Each row was made from one small tree. The marks that hang from a mark follow it in brackets, in the order of their numbers. Every link used is in the known rows. Write each row's tree.
Known rows
z266[z199[z973]]: [  2.7  -1.3 -26.9  29.3 -16.7  47.3 -23.8 -22.3  -7.7 -21.6  -8.3  -1.8
  12.0  14.6 -16.5   2.2  -7.7  15.4 -25.1 -21.2 -22.1  10.2 -30.8   1.0
  -7.9  -0.9   8.6  42.8]
z886[z737[z199]]: [ -1.2  28.3 -17.3  12.7   1.7  21.6   1.4 -16.0  -1.6 -15.1  12.5   3.8
   8.7  13.6 -25.6  12.4  -1.0   9.3 -17.4 -27.8  -5.2  13.5  -8.5  10.7
   1.5  -2.9  -6.8  33.3]
z250[z737[z199[z266]]]: [  0.6  35.3 -27.5   1.2 -14.6   0.7 -18.7 -17.8   1.4 -22.8   8.7  -5.1
  25.2  18.6 -38.9  10.7  -4.8   5.3  -9.4 -23.6   5.1  10.8 -18.9  16.7
  -4.8  -2.3  -0.2  27.3]
z250[z737]: [  3.3  12.1 -18.5   7.5  -2.5  12.6   2.6 -22.9   2.4 -33.1   0.9  -9.5
  14.5  21.0 -29.5  16.9   2.3   4.2 -23.0 -19.6 -13.6   7.6  -9.9   9.0
   0.4  -2.8  -0.8  31.5]
z737[z199[z97 z266 z805] z250]: [ -3.1  45.9 -33.5  17.3 -44.0 -17.0 -33.7  -9.9 -15.3 -14.4  12.9   0.5
  27.1  19.4 -52.3  23.2  -1.9  -3.2  -3.1 -34.0  21.0  19.2 -19.6   6.7
 -34.4   2.1  13.2  25.9]
z886[z737[z199[z97 z266 z973] z250]]: [  7.9  46.7 -43.0  20.2 -35.8  -4.5 -28.9 -13.3 -16.0  -9.8   9.4   9.5
  28.6  19.6 -64.9  20.8 -17.0  -9.9  -1.4 -28.8   4.1  16.3  11.7  10.8
 -33.8   0.4  -7.1  44.7]
z199[z737]: [ -0.6  19.2 -12.6  22.2  -0.3  -3.6  20.1 -18.9  -1.5 -21.3   3.1  -7.3
  11.1  16.0 -25.2  11.7  -4.9  11.5 -26.6 -17.3 -16.4  13.2 -20.4  10.7
  -3.6  -4.5   4.0  42.2]
z973[z199[z266]]: [ -4.5  33.6 -28.3  16.5 -17.4  -2.7 -20.1 -27.2  -6.0 -22.9   5.5   0.7
  20.8  22.0  -7.6   8.7 -28.9   8.9  -9.5 -23.1  10.1   7.8 -29.6  10.4
  -6.7   1.8   6.8  29.3]
z973[z199[z97 z266 z737[z886] z805]]: [ -8.4  53.1 -34.2  26.9 -32.7 -14.8 -28.8 -13.1 -21.7   5.0   5.1 -12.4
  24.1  26.0 -43.9  14.6   0.4   6.2 -22.5 -30.3   6.0   2.4 -35.6  12.9
 -18.6  -0.1  13.7  48.5]
z266[z199]: [ -1.9  -0.1 -21.6  22.2  -8.5  29.2 -13.3 -25.7  -2.8 -25.2   0.4  -2.0
   8.5  23.2 -13.0   8.0   4.5  19.4 -22.3 -22.0 -13.7  11.1 -32.6  -6.2
  -4.6   0.6  10.9  29.8]
z250[z737[z886]]: [  6.9  16.1 -21.5   7.0   1.7  14.0 -14.7 -34.3   3.0 -31.4   0.1 -11.6
   9.3  22.0 -28.2  19.8  24.4   5.5 -28.0 -25.2 -31.2   3.2 -21.1   5.2
  -5.0  -4.4  -2.8  33.2]
z250[z737[z199[z97 z266 z973] z886]]: [ 11.6  48.6 -45.6  12.2 -34.6   3.9 -46.7 -18.7  -9.8  -8.3   8.9  -5.8
  29.4  17.7 -51.0   8.2  15.8  -3.8 -17.2 -26.9 -14.6   6.4 -16.1  16.9
 -27.8  -3.8  -0.6  41.6]
z973[z199[z805]]: [-10.2  26.8 -14.8  22.2 -19.3  28.7 -18.9 -16.4 -11.2 -18.0  -1.1  -6.5
  12.7  14.1  -7.0  11.2 -15.1  12.0 -24.3 -32.5  13.2   6.6 -40.3  13.4
   5.5   0.7  14.5  34.0]
z973[z199]: [ -3.3  23.3 -16.6  20.3 -10.5  21.5 -11.1 -30.7  -4.2 -24.8   4.2  -0.4
  11.6  17.4  -0.9   8.7 -20.5  12.8 -21.6 -23.6  -0.4   5.9 -35.6   8.5
   1.4  -0.2   7.8  29.5]
z886[z737[z199[z97 z266] z250]]: [  4.5  45.4 -38.1  14.8 -26.5 -20.6 -16.9 -18.4 -11.8 -12.1  18.4   8.9
  25.1  26.1 -62.2  26.4  -4.6  -6.4   0.4 -28.5  10.2  17.5  10.1   3.6
 -30.5   2.4  -6.0  30.5]
z199[z737 z805 z973]: [ -4.0  20.5 -19.1  28.0 -16.5  24.0   0.4  -1.4 -12.5 -13.4 -10.8 -12.8
  15.6   5.5 -41.1   8.8 -15.2   6.4 -32.0 -27.1 -11.6  12.7 -26.1  21.8
  -3.0  -4.2   9.4  62.5]
z199[z97 z266 z737[z886] z805 z973]: [  0.1  40.4 -42.7  29.7 -37.2 -16.6 -24.2  -4.9 -21.1   2.0  -1.4 -12.5
  23.3  18.2 -53.1  13.9   6.5  -1.8 -25.8 -32.1 -12.3  11.0 -20.5  19.0
 -29.5  -2.2  10.5  61.9]
z250[z737[z199[z97] z886]]: [  7.9  40.5 -25.3  12.2 -17.6  10.3 -27.2 -25.1  -5.5 -12.2  15.2  -8.3
  17.3  19.7 -37.9  13.2  33.9   3.3 -27.9 -26.7 -20.2   5.7 -19.6   8.3
 -15.1  -5.4   1.2  25.9]
z973[z199[z97 z737 z805]]: [ -9.8  41.7 -15.9  35.3 -26.4   9.4  -2.6  -4.5 -21.6  -0.7   4.5 -11.4
  20.0  20.0 -36.1   9.0 -13.4   8.1 -29.7 -26.3  10.3   5.0 -31.2  16.0
  -4.4  -0.3  17.7  48.5]
z97[z199[z266 z737[z250] z805 z973]]: [  1.3  21.6 -39.5  34.8 -39.7   2.2 -43.8  -5.9 -18.4 -15.9 -12.2  -2.4
  27.1   8.6 -64.8  16.9 -35.9   2.6  -8.5 -24.9   2.7  10.7 -11.0   9.7
 -33.8   1.6   9.0  65.0]

Write each row's tree
[  0.8  31.5 -31.0  16.0  -7.4 -28.7  -8.1 -27.7  -3.3 -15.1   4.9  -8.6
  14.9  23.1 -32.8  15.5   6.5   8.8 -20.2 -21.8 -20.5  11.6 -26.5   8.6
 -18.8  -3.7   0.7  41.6] -> z199[z266 z737[z886]]
[  0.0  49.8 -31.2  22.7 -20.1 -15.4 -36.4 -42.9  -8.3 -18.4   0.4  -4.6
  21.6  23.5 -46.1  21.4 -13.9   7.1 -11.3 -19.0  -7.8   3.9 -38.1   2.4
 -20.9  -2.9   2.0  43.4] -> z973[z199[z266 z737[z250 z886]]]
[  2.9  37.5 -26.6  29.3 -48.0  23.3 -36.1  -8.7 -17.5 -13.8   2.9  -0.3
  24.6   4.6 -48.5  16.5  -3.5  -4.1 -18.4 -34.6   5.3  15.7 -22.3  10.8
 -28.3  -1.4  12.3  41.7] -> z737[z199[z97 z805 z973] z250]
[  0.2  18.8 -28.6  29.2 -34.9  12.9 -11.7  -2.6 -16.9 -12.7  -0.5  -6.5
  17.5  13.9 -25.5  11.4  -2.1  -2.3 -27.2 -34.2  -3.0  14.1 -12.6  14.9
 -19.7   0.6  15.3  46.2] -> z199[z97 z805 z973]
[  0.8  46.9 -44.2  20.8 -43.6   4.2 -51.7  -6.8 -17.9   0.4   8.3  -4.7
  24.3  10.4 -35.8   8.5  12.9  -0.6 -20.1 -41.6  -1.3  13.2 -31.1  15.9
 -30.1  -1.2  11.0  41.2] -> z737[z199[z97 z266 z805 z973] z886]
[ -1.7   7.3 -32.3  35.4 -39.8  42.8 -31.2  -2.9 -21.6  -7.9  -5.7  -6.7
  18.5  17.5 -31.3   7.6   4.0   7.7 -27.5 -30.1  -4.9  11.7 -25.3   5.3
 -17.3   2.8  19.5  48.6] -> z266[z199[z97 z805 z973]]
[ -0.2   1.7 -29.0  30.4 -26.4  36.1 -37.6  -4.7 -14.8 -17.9  -9.5  -0.2
  13.8   4.0 -19.8   7.5 -17.7   8.6 -24.5 -30.9  -3.9   8.0 -17.4  10.6
 -16.4   2.0  12.5  50.7] -> z97[z199[z805 z973]]
[  9.7  35.3 -38.8  23.2 -24.6 -14.0 -30.1 -32.9  -7.6 -20.0  -6.2  -5.6
  21.9  15.0 -58.7  20.5  -7.9  -2.3 -15.0 -23.2 -27.5  12.7 -22.4   7.4
 -31.5  -4.5  -2.0  56.1] -> z199[z266 z737[z250 z886] z973]
[ -0.6  22.0 -43.7  30.9 -29.4   7.0 -50.3  -6.8 -18.0  -3.2  -9.2  -7.5
  20.2   9.7 -42.7   9.8  -8.4   8.9 -22.4 -30.2 -12.6   5.1 -24.6  12.8
 -26.3   0.1   7.8  65.9] -> z97[z199[z266 z737[z886] z805 z973]]
[  6.9  17.5 -30.8  42.9 -36.6  21.6 -19.3 -19.7 -17.7 -13.1  -6.0  -3.2
  24.0  22.7 -64.8  13.2  -6.3   4.6 -22.0 -12.6 -20.8  10.7 -16.8  -2.8
 -28.4  -1.9  10.3  54.8] -> z266[z199[z97 z737[z250] z973]]
[ -6.1  20.9 -27.5  36.1 -26.7  15.2 -21.8 -10.2 -19.0   2.8   0.4 -16.5
  13.6  25.4 -47.4  12.6  34.4  16.8 -33.9 -27.8 -20.6   5.6 -36.9  -1.4
 -15.0  -1.1  17.9  48.1] -> z266[z199[z97 z737[z886] z805]]
[ -4.4  28.5 -20.3  21.2 -23.9  43.6 -26.3  -4.8  -9.3 -12.6  -1.1  -3.4
  15.2  -2.3 -25.1   3.5  -8.9   7.9 -23.8 -36.0   1.0  15.1 -39.1  21.4
  -3.4  -4.4  11.1  44.4] -> z737[z199[z805 z973]]
[ -8.5  33.1 -20.5  28.8 -33.5  17.0 -17.2 -10.9 -18.1 -11.6   5.0  -6.1
  17.6  20.9 -17.0  12.3  -6.7   5.4 -24.8 -32.1  16.0   6.5 -28.4  11.6
  -9.5   2.8  18.3  32.3] -> z973[z199[z97 z805]]
[ -1.0  49.3 -39.6   6.8 -33.0  -5.3 -43.3  -8.6 -12.0  -5.7  11.7 -12.7
  27.3  21.8 -54.0  17.5  29.0   0.8 -17.7 -36.0   4.2   7.8 -23.1  13.3
 -20.2  -1.4   7.5  32.7] -> z250[z737[z199[z97 z266 z805] z886]]
[ 12.5  41.1 -32.0  28.1 -37.3  14.2 -48.8 -33.6 -10.9 -16.0   8.9   3.1
  18.8   9.7 -37.7  17.1  15.3  -3.9 -22.2 -30.6 -23.5  11.8 -28.4   2.5
 -38.1  -4.3   4.0  34.5] -> z737[z199[z97 z973] z250 z886]
[ -1.9  44.1 -38.0  22.1 -45.8   3.5 -34.0   4.2 -19.0  -3.4   8.3  -1.8
  28.9   9.2 -36.9   6.8 -10.6  -1.9 -14.8 -35.9  14.5  17.9 -22.0  21.2
 -26.7   0.7  13.3  41.3] -> z737[z199[z97 z266 z805 z973]]
[ -4.4  40.9 -32.3   1.9 -17.0   8.0 -42.3 -15.6  -4.5 -13.4   4.6 -13.2
  22.2  14.5 -48.1  16.1  20.3   7.2 -16.5 -38.7   0.6   7.5 -34.2  14.9
  -7.7  -3.1   3.2  32.9] -> z250[z737[z199[z266 z805] z886]]
[ -3.5  20.2 -34.9  16.6 -29.1   6.1 -21.8  -5.6 -11.0 -19.6  -7.7  -7.2
  19.8  11.6 -26.7  10.5 -18.6   0.0 -14.5 -36.9   2.1  16.1 -21.2  17.3
 -15.8   0.6  10.0  48.2] -> z199[z266 z805 z973]
[ -2.7  45.3 -41.3  20.3 -35.7   8.6 -23.7   9.2 -20.8   6.0   6.3   0.8
  25.3  13.7 -53.8  12.5 -10.9  -4.3 -10.6 -39.9  14.7  15.0   0.3  22.9
 -18.2   1.0   1.2  54.0] -> z886[z737[z199[z97 z266 z805 z973]]]
[ -7.9  52.4 -30.1  29.7 -46.4 -18.1 -22.3 -12.6 -22.4  -8.3   1.7  -7.4
  31.8  26.1 -68.3  22.0 -23.8  -1.6 -10.1 -24.6  22.7   8.7 -22.5  10.3
 -24.4   2.9  14.2  46.8] -> z973[z199[z97 z266 z737[z250] z805]]
[ -3.6  47.9 -36.9  15.6 -36.2 -13.1 -23.1  -4.3 -18.5  -8.4  12.1   1.3
  26.3  23.0 -68.7  28.7  -2.5  -5.3  -1.0 -36.2  22.9  16.5   3.7   6.8
 -27.5   3.2   0.7  37.9] -> z886[z737[z199[z97 z266 z805] z250]]
[  3.2  33.9 -33.9  14.3 -24.3   9.9 -28.2 -14.8  -3.8 -14.3   5.7   2.6
  22.9   6.7 -20.3   2.6 -21.2   5.0 -11.2 -28.1   0.3  16.1 -26.6  19.2
 -15.5  -2.5   2.9  38.1] -> z737[z199[z266 z973]]
[ -8.2  50.3 -30.3  24.1 -27.9  -5.8 -41.8 -29.4 -15.2 -14.0  -4.8 -10.4
  22.9  19.6 -57.9  23.9  -9.6   6.8 -14.3 -29.9   3.8   4.1 -45.2   7.2
 -19.1  -1.2   8.1  49.5] -> z973[z199[z266 z737[z250 z886] z805]]
[  6.4  32.1 -26.3  19.2 -15.1  33.9 -40.0 -29.6  -2.9 -14.1   4.4   0.1
  11.5   1.5 -11.9   4.0   9.5   9.3 -28.7 -31.8 -29.0  10.4 -39.1  12.2
 -14.2  -7.1   1.0  37.8] -> z737[z199[z973] z886]
[ -2.3  27.7 -18.8  23.1 -15.4  -1.9 -15.8 -26.8  -8.8 -23.0  -5.1 -14.6
  11.4  13.8 -54.9  29.0  16.9   5.8 -25.9 -32.2 -20.5  11.8 -33.9   2.3
 -17.6  -4.2   6.8  47.2] -> z199[z737[z250 z886] z805]
[  2.6  33.8 -26.6  12.3 -19.8  49.2 -47.3 -12.9  -6.7 -12.5  -6.2 -14.2
  17.5   0.6 -45.1  10.2  19.1   5.8 -30.0 -37.2 -17.4   4.7 -39.8  20.3
  -2.6  -6.8   1.3  49.5] -> z250[z737[z199[z805 z973] z886]]
[  7.1  49.9 -39.7  15.6 -35.7 -27.3 -46.5 -35.3  -7.9 -16.4  18.5   4.2
  22.4  23.8 -40.7  23.6  16.3  -2.7  -7.8 -30.6  -5.3  15.2 -23.0  -3.2
 -43.3  -0.4   3.9  20.8] -> z737[z199[z97 z266] z250 z886]
[ -2.2  19.2 -32.8  42.2 -34.3  31.4 -33.5  -6.1 -23.1   5.1  -8.4 -15.4
  17.0  19.1 -53.0   7.7  22.1  12.7 -37.6 -27.8 -24.5   5.2 -38.0   5.7
 -18.4  -2.3  16.3  63.7] -> z266[z199[z97 z737[z886] z805 z973]]
[  1.9  37.9 -38.1  31.1 -46.5 -18.6 -18.4  -3.1 -22.2  -9.0  -4.6  -8.5
  31.0  18.0 -73.9  23.0 -19.0 -10.2 -11.0 -26.3   3.5  15.9  -7.4  15.2
 -35.8  -0.4  10.5  60.5] -> z199[z97 z266 z737[z250] z805 z973]
[  2.7  20.2 -37.2  24.0 -12.0 -17.3 -32.4 -23.6  -7.5 -10.5   3.0  -2.0
  15.4  21.1 -31.9  11.4  -2.8  13.3 -17.4 -19.3 -18.4   5.4 -17.7   2.3
 -27.3  -0.7   3.2  44.6] -> z97[z199[z266 z737[z886]]]
